What can hang from each mark:
F: E
U: D F
J: R S V
C: Q R
A: F K W
S: C
V: K
K: A V
R: C J
Q: C K Y
W: E

Every row comes from one small tree of marks. The marks that hang from a mark follow it in brackets, in alphabetical order. Every link used is in the known rows. Which tree was each row made from?
Known rows:
U(D F): [ -1  -5 -40   3  25   3 -11 -30   7  28 -11 -27  -2 -38 -24  17 -61 -29
 -62 -20   3   9  22  18   8 -16  10   9 -13   1  -7  -8]
A(F): [  0 -11 -28  -4  13  -4  -2  16  10  18   8 -20   3 -24 -24  29  -8 -10
 -19 -14  10 -50   2  10  -1  -8   8   0  14  -7  -7  -6]
C(Q): [ -4 -10  -6  15  -6 -11  11  -2   2  19   2  -8 -13 -26 -23  36   5  -9
 -21 -19  11  -2   0  15   0 -18  14  -1   5  -7  -8  -4]
V(K(A(W(E)))): [ 15  -7 -12  37  38 -22  -8  17  -8 -25   4  -8 -17  -2 -29   7 -19 -30
  19  -6  -8  19  25   0 -14   5  14   7  15 -39  13 -15]
A(F W(E)): [ -2 -14 -33  22  41 -11  -9  31   5 -17  20 -28  -7 -18 -22  26  -3 -21
 -18 -12   5 -47  18  -5  -9   8   7   7  20 -12  -5 -31]
J(R(C) V): [  0  -4 -30  -6  14 -13  35  12  -1  31  -5 -14 -41 -24 -22  25 -15 -16
 -25 -26   2 -15  24  44   1 -19  25  14  21  10 -22 -34]
K(A(W) V): [  9   2 -14  28  27  -3 -16  32 -16   7  10 -17 -83  -7 -24  -6 -38 -25
  42 -24  -3  11  -4   2  -1  -5  14   3   9 -24   3   3]
S(C(Q R)): [ -8  -1 -11 -18 -18 -16  15  15  11  44   5  10  32 -26 -33  48  18  -8
 -23  -5  11 -12  -9  12   6 -16  19 -29   5  12  -7 -17]
R(J): [ -4 -14 -13   4  -4  -1   6 -10   7  12   6 -14  15 -18 -23  19 -21   2
   0 -23   7 -14   7  18  -1 -15  12   9   3  17  -9   3]
J(S V(K)): [ 30 -15   1  10   9  -9  23 -35  13  19 -23  -1  -4 -20 -25  13 -26 -12
 -15  -1   3 -12  11  23  -7 -15  19  22  27  -1  -9 -18]
S(C(Q(Y))): [ -4 -15 -17   4 -20  -6   9 -11   6  25   4  10  19 -21 -23  25  31   1
  19  -3   7 -24  13  34   1 -17  20 -14   7  11  -6 -16]
C(R(J(S V))): [ 14 -19  -7 -20 -13  -7  34 -29  20  39  -7   3   4 -28 -25  22 -38  15
   1  -7  11 -13 -13  15  -1 -13  17  23  25  26 -21  -5]
K(A(W)): [ 14  -9 -19  15  25  -9 -14  13 -10   2   8 -19 -47 -10 -22   9 -25 -25
  27 -16  -2  -1   7   3  -5  -2  15   5   9 -30   7  -2]
V(K): [  8  -5  -1  22  13 -10   3  -5   1  12  -9  -9  13 -13 -29  17  -5 -17
 -20 -12   4  -9   8  24  -8 -11  15   5   7  -7   8  -7]
Q(K): [ 12  -9  -6  22  -8   8  18  -9   4   3  -2 -24  19 -19 -25  -5  11  -3
 -17  -9   7   1  16  24  -3 -14  13   8  -1  -5  10   5]
K(A(F W) V): [  8  -1 -24  13  31  -3 -20  45  -8   4  19 -18 -90 -13 -22   3 -41 -18
  47 -21  -1 -22  -8 -12  -4   1   8  -4  17 -23  -2   3]
U(D F(E)): [ -9   0 -53  -8  22  -1   1 -34  12  22  -8 -18  -7 -32 -27  39 -68 -38
 -69 -15   4  20  19  15   5 -12   6   5 -23 -26 -29   4]
Q(K(A(F W(E)))): [ 17 -14 -29  23  26  -6   1  27   5 -38  21 -24 -16 -12 -24  -7  -2 -10
  25  -2  -1  -7  27 -15 -11   7   6   8  16 -41   8  -5]
S(C(R(J))): [ -9  -7 -20 -30 -19  -6   9   3  17  36   7   3  62 -19 -33  31  -2   4
  -2 -10   7 -24  -2  14   4 -14  17 -20   2  33  -8 -11]
R(J(S)): [  8 -24 -17   3  -2  -6   9 -41  22  13  -4 -13  10 -29 -21  25 -36   4
  -5 -15   7 -10   7  12  -3 -21  14  15  14  21 -10   0]
Q(C Y): [-13 -21 -34  10   6 -13   3  -1  -5   2   4 -11  13 -17 -16   1  40   3
  24   6   3 -26  19  57  -3  -1  13   4  16 -12  10  -3]
R(C J(V)): [ -1  -8 -21  -7  -1  -7  23  10  -5  25  11  -5  -5 -18 -25  18 -32   3
 -11 -19   1  -6  29  45  -4 -21  17  21   8  33 -25 -22]
J(V): [ 13  -7 -10  -3   7   1  18   2  -3  27  -6 -13  -6 -17 -23  12 -12 -12
 -17 -13   7 -24   6  32   3 -12  16  18  17  -4 -13 -12]
V(K(A(F(E) W))): [  9  -4 -26   3  26 -18  -4  15   8 -12  14   1 -52  -2 -27  31 -31 -29
  28  -5  -3 -15   0 -13 -18   9   5  -4   7 -60 -17   3]
R(C(Q(Y))): [-13 -13 -20  28  -6 -20  17   3 -14  26  15   2 -24 -24 -21  29  17   5
  -5 -13   6   6  27  53  -9 -20  21   8   4  11  -3 -21]
C(Q R(J)): [-15 -11   5  -5 -22 -14  26  -3   7  32  11   5   3 -28 -25  41  -6  16
   2 -22  17   8 -21   8  -1 -16  14  -2   2  21 -14   5]
U(D): [ -6  -9 -28   7  13   1  -3  -7  -1  26  -6 -17  13 -22 -27  23 -41 -21
 -32 -20   5   1  17  25  10 -12  13  12  -1   2   0  -4]
V(K(A)): [ 17  -4  -7  12  13 -17  -1   1  -5   8  -6  -1  -8  -8 -31   9 -23 -18
  17 -10  -1  15   8  17  -5 -12  15   3  10 -33  14  10]
S(C(Q)): [ -3  -6 -16  -6 -11  -9   4   3  13  23   4   2  20 -23 -28  41  15 -17
 -17  -9   6 -15  13  15   5 -22  17 -24   4   8 -11 -20]
A(F K): [  4 -12 -37  -4  21  -1  -1  16  15   7  17 -23   9 -31 -18  14   9 -13
 -50 -15  14 -49  -6   8  -1   4   1  -9   9  -5   2 -14]
A(F(E) K W): [ -2  -9 -44   0  29  -3   0  20  18 -12  28 -20 -33 -17 -16  30   2 -30
 -39 -12  10 -43  -9  -9 -12  17  -3  -8   0 -32 -21 -18]
S(C): [  2  -4 -28 -10   2  -2  -5   4  11  25  -1 -10  43 -17 -30  25   5 -22
 -24  -7   3 -30  18  23   6 -17  16 -17   5   8  -1 -18]
K(A(W(E)) V): [  5   2 -23  36  41 -12 -15  41 -15 -15  12 -17 -57  -6 -27  -2 -32 -27
  27 -18  -5  20  13  -2   0  -1  12   8  15 -30   4  -7]
J(R V): [ 10  -9 -17  -8   9  -3  35  -6   7  26 -14 -17 -37 -21 -20  17  -8 -14
  -2 -26   7 -27  -1  26   5 -11  21  17  26  -3 -20 -16]
C(Q(K Y) R): [  3 -15   8  28 -34  -3  41 -16  -3  26   4   5   4 -24 -22   1  44  27
  19   0  17  14 -11  29  -8  -8  18   7   2  -2  12  10]
A(W): [  6 -10 -14  24  20  -2  -9   9  -5   7   7 -25 -27 -13 -20  18 -10 -23
 -11 -19   3 -23   8  13  -7  -1  14   9   6  -4   2 -20]
C(Q(K Y) R(J)): [ -5 -21  10  19 -48   0  46 -26   4  18  12   9   6 -23 -21  -1  28  44
  45  -7  17  14 -11  24 -10 -13  15  11  -1  24   2  17]

Write each row's tree:
[ -3  -4 -36  33  48  -3 -11  52   3 -23  29 -26 -36 -20 -19  -3  -1 -24
 -31 -18   7 -35   1  -7  -5  16  -1  -4  16  -2  -3 -32]
A(F K(V) W(E))
[ -9   6 -44  -1  21   0   7  32  15   5  20 -10 -30 -20 -21  21  -8 -22
 -42 -17  12 -25 -20   6   1   2  -3 -12   0 -24 -24   3]
A(F(E) K(V))
[ 15  -7 -17   3  20 -17  -5  13   6   6   1  -1 -15 -14 -29  17 -23 -13
  19  -8   1 -18   3   2  -8  -5  10  -6  19 -34   7   8]
V(K(A(F)))
[-23 -15 -23 -17  -4 -18  11  12   9  14  11  -7  30 -21 -24  21  12  11
   9  -4   7  -8  -3  29   0  -2  10  -8  11  10  -4   4]
Q(C(R(J)))
[  2  -2 -34  24  45 -13 -19  56  -6 -17  22 -17 -64 -11 -26   4 -34 -22
  31 -17  -3 -13   8 -15  -2   4   6   2  23 -31  -2  -7]
K(A(F W(E)) V)
[  1  -3 -26  23  35   6 -15  43   2  -3  25 -27 -60 -22 -15  -2  -5 -22
 -15 -25   8 -45 -15  -5  -6  11   0  -9   9   6  -2 -25]
A(F K(V) W)
[ 15 -11  -7  -7 -34  -8  31 -28  31  27  -7   8  38 -37 -30  29  25   6
 -18  11  11  11   3   3  -1 -22  21 -20   7  13   0 -12]
J(S(C(Q(K) R)))
[  4 -20 -14  -6  -7 -12  19 -30  21  33  -3  -5  20 -30 -26  31 -30  13
  -9 -11  12  -6 -12   7  -2 -15  16  11  15  23  -5   2]
C(R(J(S)))
[ 20  -8  -6  48   1  11   5   7 -20  -6   9 -13 -74  -3 -18 -45  -2   4
  83 -11  -3  19   6  18  -9  -3  15  16   5 -19  20  15]
Q(K(A(W) V) Y)
[ -8 -12  -3  22 -29  -8  31  -4   5   0  19  -5  -1 -25 -24  16   2  19
  -8 -17   6  35  34  29 -11 -30  14   4 -10  31 -12  -8]
R(C(Q(K)) J)
[ -1   0 -27  46  43  -3  -9  40  -7 -23  19 -27 -30 -14 -20  -9   2 -29
 -35 -21   4  -1   6   4  -2  10   5   3   8  -1   7 -32]
A(K(V) W(E))
[  6 -13 -32   9  31   0 -11  27  10  -6  27 -31 -28 -24 -14   9   7 -21
 -33 -17  10 -55  -6  -4 -10  16   1  -6  10  -4   0 -29]
A(F K W)
[ -4  -8   4 -12 -51   0  34 -11  23  21  12  10  47 -25 -31  20  20  21
  12  -3  12  11   0   6  -1 -20  16 -22  -7  34  -7  -2]
S(C(Q(K) R(J)))
[ -7 -16 -18  34 -18 -12  49 -14   1   9   3  -5 -42 -29 -17   8  39  15
  13 -19   7  17  27  47 -11 -20  24   9   8  10   0 -15]
J(R(C(Q(K Y))))
[ 13 -20 -13  16 -19  -3  25  -6   4  -1  14   2 -33 -24 -18  -6  22  23
  65  -2   9  -2   6  10  -9 -10  10   4  12 -32   4  22]
C(Q(K(A(F)) Y))
[ 12 -13  10   3  -7  -1  23 -15   5  13  -6   2   5  -9 -26   6 -24   4
  16 -14   3 -13   7  28  -8 -13  14  21  12  17 -16  -7]
R(J(V(K)))
[ 17 -10 -12  15  28 -13 -15  20   1  -6  11 -10 -49  -8 -24  13 -26 -21
  36 -10  -2 -25   2 -11 -17   6   9  -2  17 -34   7  -7]
V(K(A(F W)))
[ -1 -14  -6 -19 -27  -2  41   3  11   7   5  -5  26 -20 -22 -15  22  25
  24   9   7   0   7  35  -2  -2  11   7  11  13 -11   4]
Q(C(R(J(V))) K)
[ -3 -22 -24  21 -11   1  17 -13  -1 -14   3 -14  22 -15 -15 -25  58  15
  31  13   3  -7  29  53  -7   0  13   6   8 -12  17   7]
Q(C K Y)
[  1 -14 -42  20  44  -9  -8  36  12 -28  28 -30  -1 -22 -17  11  15 -24
 -47 -12   7 -45  11 -10  -9  19   0  -1  15 -11   2 -39]
A(F K W(E))
[ 21 -19 -22  -8  11  -7  37 -35  22  27 -25 -14 -41 -32 -17  24 -24 -12
  -5 -18   6 -24   2  19   3 -15  22  22  36   2 -22 -20]
J(R S V)
[ 12 -14 -36  -5  16 -18  37 -17  13  31 -15 -12 -45 -33 -20  31 -26 -13
 -31 -19   1 -11  27  37  -1 -23  27  20  31  13 -22 -37]
J(R(C) S V)
[ -7   3 -39  13  32   1  -3  37   9  -7  28 -17 -64 -14 -17  17 -10 -30
 -27 -18   8 -33 -18  -7  -8  14  -3 -10   0 -22 -23 -13]
A(F(E) K(V) W)
[ 19  -7  -3  28  24 -13 -13   4  -9  -6   3  -9 -44  -2 -25   2 -23 -28
  32 -12  -6   8   7   3 -14   0  15   3  10 -33  15  -7]
V(K(A(W)))
[  2  -9 -27  25  -4  -3  11  14 -11 -11   4  -5 -32  -9 -19 -46  31  13
  82   7  -4  26  18  43  -1  -5  12   1  12 -29  19  30]
Q(C K(A V) Y)
[ -1 -31 -19  -1 -30  -7  19 -51  28  18   3  14  17 -30 -19  29   4  21
  39  -2   6 -17  14  21  -4 -24  19  -3  14  38 -16 -14]
R(J(S(C(Q(Y)))))
[ -1  -4  -2  11   2 -26  46   3   1  23  -8   8 -57 -24 -24  39  -2 -12
 -13 -23   3  10  19  39  -8 -21  26   6  20  10 -24 -39]
J(R(C(Q)) V(K))
[ -4  -8 -18   0  -9 -10  21  15   5   6   2 -15  36 -22 -25  -2  43   5
 -11  10   7   7   8  33  -2   0  11 -10   7 -11  15   6]
Q(C(R) K)
[  0 -15 -42   9  21 -25  22 -19  17  24 -11 -19 -31 -36 -22  42 -24 -17
 -40 -22   2  -2  26  31  -2 -22  25   7  23  12  -7 -31]
J(R(C) S)
[ 19  -5 -12  35  -8   9  15   1 -15   6   1  -8 -40  -8 -24 -42   2  12
  67  -7   1  25   5  31  -2 -13  15  15   7 -22  19  33]
Q(K(A V) Y)
[  7  -1 -30  -9  16 -20   7   9  12   2   5   9 -18  -6 -31  35 -28 -21
  12  -2   2  -6  -1   0 -10  -2   6  -6   8 -62 -17  19]
V(K(A(F(E))))
[ 27  -6  -5 -21  -4 -13  25 -20  21  42 -21  18  42 -21 -34  25  -9 -11
 -18  14   4 -21   1  20  -3 -13  24  -7  26  13  -6 -30]
J(S(C(R)) V(K))
[ 22 -17 -16  23 -10   4  19 -17  -7   1   1 -10  -6 -11 -22 -29  15  12
  56   0   3  15  16  30  -6 -10  16  18   7 -31  22  25]
Q(K(A) Y)
[ 16 -20 -20 -30 -14   2  19 -36  31  25  -7   2  33 -26 -24  20 -32   2
   8  -1   1 -33  19  16   3 -24  19   7  22  36 -28 -24]
R(J(S(C) V))
[ -9 -19 -11  10 -23 -12  37  -8  -9  27  17  14 -33 -23 -18  18  -3  26
  31 -15   5   0  26  54  -9 -23  20  22  11  35 -28 -19]
R(C(Q(Y)) J(V))
[  4  -6 -24  -9  -6 -16  17  18   1   1   3  -7  13 -18 -27 -12  30   3
  27  13   2  28   7  23   1   0  12 -13   9 -40  19  22]
Q(C(R) K(A))
[ 13 -12 -11   3 -14  -6  18   7  12  -3  13  -5 -30 -27 -23   8   5   6
  29  -7   8   7   4  -8  -4 -14   8  -6   9 -35  -3  20]
C(Q(K(A(F))))
[ -9  -1  19  21 -40   2  37   5   4  21  10   4 -21 -25 -27   2  -3  28
  24 -20  15  36 -23   7  -2 -21  12  -1  -4  29  -9  18]
C(Q(K(V)) R(J))
[ 13  -7  -1   2  10  -9  37 -12   8  19 -22  -6 -32 -15 -24  13  -8 -16
   1 -21   4 -21   0  27  -4 -10  22  15  26  -4 -13 -19]
J(R V(K))
[ -7  -9 -13  -5 -24 -13  19  -1   2  42   6  18  26 -23 -28  32  39   9
  13   2  12 -19  -7  30   1 -11  22 -20   9  13   2 -14]
S(C(Q(Y) R))
[-24 -23 -26  -8 -14 -15  16  -1   1  15  12   1  26 -17 -19   6  28  27
  41   2   7 -21  -2  49  -5   2  12   1  14  15   4   6]
Q(C(R(J)) Y)
[ -1   5 -36   4  31  -8 -10  39   1   0  20  -8 -90  -6 -24  22 -45 -27
  39 -17  -1 -12 -12 -14  -6   3   3  -3   8 -51 -25  13]
K(A(F(E) W) V)
